Known rows, with every step that occurs:
U/S/X/A: [ 11 -40 -42  13 -13 -13  11 -19  43  11 -10  33  -6  36  12 -19  12  -3
   1   7   0 -26 -11  10 -35   0   4   0 -16 -16   6  25  27]
A/X: [ 30   6  -7   8  -8   8   9  19  16  -7  14   3  26 -19  -3   1   7   8
  -6 -20   1  29  14 -19  -1 -11  -2  -3   8 -14  -4   5  14]
A/U/S: [  6  -6 -43  24  -4 -12   0   8  21 -12   2  30  15  38  42   8   3 -10
 -10 -13  -2  -4 -27 -15 -27  21  24 -18  -4 -33  10  19  -9]
V/N/R: [-22  -1  17  21   2  30  -2 -21 -48   7 -34 -10  11  11  -8  -7  -5   4
  20  35  27  14  29   0  16  -3   5  14 -10  13  -5 -15 -40]
V/S/N: [  7  17 -22  21   0  32  -2  16 -10  -1  -1 -37  31  14 -30  16   6 -24
  13   8   7   3 -17   1   9  -4   4 -27  -7  22  -3  20   2]
R/S/X: [ -2 -19  25 -20  -6   9   4 -45   9   3   2 -22 -27  24 -12  23   6   9
   9   5  18 -31  12  16  -2 -28   4  21   0   1   7   4  -1]
X/A/U/S/N/R: [ 11  -6 -95   1  -5   9   1  -6  39  -8  -5  37  83  57  52 -29  -6 -25
 -19   4  12   4  21  19  -1  23  23 -20 -21  -9  -8   5 -14]
U/A/S/R: [ -1  -6  -6 -39  16 -13 -12  16 -15   1 -33  12 -42 -43  -3   5  -5 -14
  -2   0 -25  -4 -54 -19   3  28 -27 -11  31  13   8 -12   8]
U/S: [  4  -8 -21  34  -2 -12   9  19  38   0  -6  10   4  30  13  15   3   2
   2   4  12  -1 -31 -10 -20  -1  12 -17   3 -33  12  21   3]
A/X/S: [ 24  19   4  29 -12   4  14  21  22  -9  25  11   8 -14 -19  24   3  15
  -6 -36  -7   3   6 -28  -7  10  -3   2   6 -40  -3  -1   5]
U/S/A: [  1  14  -6  53 -10 -25   5  19  10  -8 -34  -9  39  41   3  -2   1  11
  15  -5   1  -7  -4  -4  -6 -12   5   2  -1 -33  13  23 -15]
R/S/U: [-12  -5  42   9   3  -7   0  -5  -8   1  27 -16 -39   6   1  24   4  39
  -3  12  20 -21  -6  17   4 -43   5  14  12  10   9   2  -7]
A/S: [ -3  -6  10  13   1   5   4  32 -13 -12  -5  -7   6 -21  -8  -7   6 -18
   9  18  10   9 -38 -11  -8  22 -18   3  12   3   7  -5   5]
U/A: [-15   7  -2   4   8 -14 -11   9  -7   6  -8  25 -23 -20   1  -9  -7  -6
   5  -8  -9  12   5 -17 -18  22 -17 -10   9 -10   3  19  35]
R/S: [-16   1  20   9   8   6   4   8  -1   1   2  -6  -4  10  -9  17  -2  16
   0   5  33  -8  -3   6   5 -22   4   6  14 -12   4   3  -3]
S/X: [ 10 -14  -1   1 -10   9   3 -53   8   1  -3 -14 -26   8 -13  -2  13 -10
  19  -3  -6 -15  10  -6 -14  -4  -3   9 -17  -5   4  22  20]
X/A/S/U: [ -6 -24   9  18  -1 -12   3  34 -22  -3  15  17 -17 -35   3 -38  14   6
   1  27   2 -14 -38   7 -16   4 -26  10   3  30   4  -3  19]
V/S: [-12   4  -4  27  -2  18   4  14  -7  -3   1 -10  -1 -19 -39   3   7 -19
  12   5  11   5 -37 -13  -8  -1   4 -17   3  18  -2  13   0]
V/N/U/A: [-31   3  22   1  18   2 -15  10 -85  23 -24  -7 -44 -16  19  -5  -3  23
  -5  32 -37  39   9 -20  -4  14 -23 -10 -14   6  -5   5 -31]
X/S/U: [ -3  10  30  53  -5 -14   5  -9   2  -6  28   0 -56 -11 -16  17   4  23
   9  -9  -7 -33 -17 -15 -12  -3  -1   8  -4 -22   9  13   1]
N/V/S: [-19   6  13  14  13   1  -3  33  -9  -6 -16 -19  16 -16 -48 -18   4 -55
  16  -2  57 -11 -42   3   5  -1  22 -14  17  14  -1  -8   7]
A/S/N: [ 15   3  -9   5   2  18  -1  38 -15 -11   1 -34  37   6  -2   3   3 -23
   8  19   1   6 -14  -1  11  21 -16  -7   1   9   6   7  12]
U/A/X/S/N: [ 30  33 -10  -4  -6  -2  -2  34  16  -1  25   8  19   3   3  38 -10   8
 -12 -36 -25  12  32 -21   5  31 -15 -12   1 -30  -6   8  25]
A/X/S/N/U: [ 38  25 -14   0  -2  18  11  15  20  -6  34 -33  33   1   5  23   4  24
 -27 -24 -42  26  23 -20  17  -1  -6 -17 -15 -33 -13   6 -22]
X/S/N/V: [  3  29  -1  33  16  -6  -4  23   3  -9  -5 -26  29  25 -27   2  -6 -36
  12 -21  50 -42   9  -5  20  12  15  -5   2 -41   1   6  22]
N/U/A: [-20   3  -4 -15  16 -11  -9  -2  -8  10  -1   6 -26 -34  19 -21  -3   6
 -13   4 -36  37   5 -19 -12  19 -21 -17  -2  -8  -6  19   1]
V/N/S/U/A: [-38  11  67  20   6 -20 -17   9 -92  22 -19   2 -53 -16   6   5 -12  16
  24  32 -18  19   3  11  -2   2   4  17 -18  45   9 -26  -6]
U/A/X/S: [ 11  22  10   2  -8 -15   1  28  20  -3  20  36 -12 -28  -3  25  -9  10
 -11 -41 -23  12  10 -30 -13  36 -16  -3  13 -35  -3   1  24]

Rows:
[ 23  14 -12 -43  11 -13  -1  -6  17   4   4  14 -42 -48   4  26  -6  35
 -35 -42 -73  20 -14 -34  11   9 -16 -20  14 -34 -11 -14 -23] -> N/U/A/X/S/R
[  0  -5 -26  -4  19  -3  -5  69 -22  -6 -18  -8  64   2 -10 -54   2 -57
   3  16  55 -21 -13  20  16  19  -8  -5  10  10  -5 -12  39] -> X/A/S/N/V
[-16  10  38  35  -1 -15   2 -10 -10  -1   7 -14 -20 -20 -11  -9  -2   3
  20   8  -7   3  -8  13  -4 -20  18  15 -13  25   7 -13  10] -> N/S/U
[-13 -10 -31   1 -11  -3   0 -51 -16  -4  -9  38  12  -3   3 -51   2 -36
  11 -12 -19 -10  16  21 -27  18  18  18 -39  21  -5 -14  18] -> N/S/X/A/U
[ -8   0  18   4 -10   1   7 -48   5   1 -18 -16 -11   3 -23  -6   0 -24
  30  -2  -6  -3  11  17  -9   2  15  20 -25  15   6 -13  18] -> N/S/X
[-10  -1  25   4   2 -24 -13  -2 -15   6  17  16 -58 -26  11  -2   0  15
   4   0 -21  -1  -5  -8 -18   5 -16   0   4  11   7  20  28] -> S/U/A
[-19 -10  43 -11  -2   7   3 -33  23  -1  17 -18 -10   7   3  10  -4  27
  -1  24  31  -6  14  29  22 -35  16  21  10  26   1 -21 -37] -> N/R/S/U
[-30 -35  20 -22  -4  30   3 -54 -42  21 -30   1  -4  38  -9 -12  -2  17
   9  49  39 -18  44  40  19 -25   2  37 -18  34  -9 -31 -41] -> V/N/R/S/X/A
[ 26  31   7  20 -15  -2   4  17  -9 -16 -12 -18  57  -4 -12 -14   5  17
   7 -31  -9  21  37 -19  11 -23  -9  11   4 -15  -5   8  -8] -> S/A/X
[ -7  -6 -56  28   4   0  -5  -3 -26  -6   5  55  18  -9  14 -50   4 -14
 -10 -17   4 -11   6 -13 -26  16   0  -9 -12 -10  -9  19  18] -> X/A/U
[  2  18  43 -17  -9 -30  -2  18   0   5  23  12 -12 -40  12   5 -10   9
  -1 -15 -37  43  13  10  -4  -1   4  12  -2  33   1 -28  25] -> N/S/U/A/X
[ -5 -44 -20   8  -2   2   7 -23 -36  29 -30   3 -26  40  29 -15  16  29
  -9  45 -28   2  -7   9 -20 -14  -4  -2 -41   1   0   6 -38] -> V/N/U/S/X/A
[-19 -32  -9 -34 -10  16  10 -60  30   8  -8  14  12  17 -11 -26  -2   0
   3  22  35 -20  37  42   9 -18   3  27  -7  19 -10 -19 -11] -> N/R/S/X/A
[  1  12  -1   2   9  19  -2  12  -4   3   7 -33  28  42  -4  27  -4  13
  -3   8  29 -12  19  17  22 -28   6  -1   3  -6   2  11  -1] -> R/S/N
[ 11 -26  18 -19 -12   9   6 -21  -2  -9  -3 -19 -18  -8  -9  -2  14 -26
  18  16  -8 -12 -27  -3 -14  22 -18  15  -3  13   9  -3  12] -> A/S/X
[  9   0  52 -42  -5 -19  -5  25   7   6  42   9 -29 -13  23  35  -4  44
 -21  -9 -12  13  14   8   4 -23  -7  10  26  18   2 -12   6] -> R/S/U/A/X
[  5 -24 -47  -4 -11   5  -4 -53 -14  -5   3  42  -8   1  15 -44  14 -23
   0 -15 -14 -26  19  -2 -34  15  -1   9 -28  -2  -7  21  22] -> S/X/A/U
[ 18  16   2 -70   9   7  -7  33   3   9  26 -24  28  12  37  29  -9  33
 -42  -5 -37  49  42   8  28 -13 -13 -19   6   2 -13  -6 -14] -> R/S/N/U/A/X
[ 15   0 -43   4  -4  13   7  -5  62  -4 -11 -17  64  61  24  13  -8 -13
   1  17  20  13  12  17  16   5  22 -16  -8 -15   3   8 -20] -> U/S/N/R
[-23  -2  49 -17   8 -24 -13   6 -14  11  26   6 -58  -6  14  22  -7  33
  -7   8   4 -12  -3  15  -3 -17  -8  12  18  15   8   4   7] -> R/S/U/A
[  3  -6  48 -66  -9  -7  -2  -5  31   1  35  11  -4 -12  25  20 -13  35
 -22   0   1  27  34  26  24 -19   1  18  25  31  -6 -36 -23] -> N/R/S/U/A/X
[  3 -25 -29   6  -8   4   4 -39   2   9  -8  23 -18  -2 -13 -39  13  -8
  11   2   1 -24  17   5 -23  -6 -15  12 -18  -1  -4  23  38] -> S/X/A
[ 40  15 -16   5   0   2   9  -3  26  -7   1   8 -20 -24 -29  36   0  27
 -12 -47 -21 -17 -17 -33  14 -14   5  -4  19 -38  -3 -13  -8] -> A/X/S/R
[ 19   2 -63  -6  -6  13  -2 -22  44 -16  -5   5  74  68  52   8  -9 -27
 -11  -2   5  10  14  12   8  24  36 -21 -18 -14   0   7 -35] -> A/U/S/N/R
[-25   0  43 -11  13 -28 -17  31 -22   2   6  -4 -40 -33 -20 -14  -1 -36
  12   5  26 -18 -41   3  -1   7   8 -13  20  39   3  -6  17] -> N/V/S/U/A
[-24   1  13 -12   0  19   7 -19  28  -3  -4  -9  25  12  -9   3 -11   4
   0  14  45   7  21  20  24 -18  13  12  14   5  -4 -21 -27] -> N/R/S
[ -4 -11 -10 -59  22 -10 -12  10 -18   5 -25  -4 -47 -54  14  -6  -2   4
 -21  12 -60  18 -59 -17   8  23 -33 -20  21  15   0 -15 -23] -> N/U/A/S/R
[ 34  28 -14   0 -16  28  13  -4  48 -13  20 -14  66  15  -9  23  -8   1
  -6 -20   5  16  42  -4  31  13   8   1  -6 -21 -14 -16 -17] -> A/X/S/N/R
[ -5   4  -8  -9  23   4  -6   7  -3  -1 -39 -21 -11 -24 -56  -6   3 -45
   9 -12  41 -34 -66  -5  26 -23  29 -21  30  13  -1 -22  -3] -> N/V/S/R
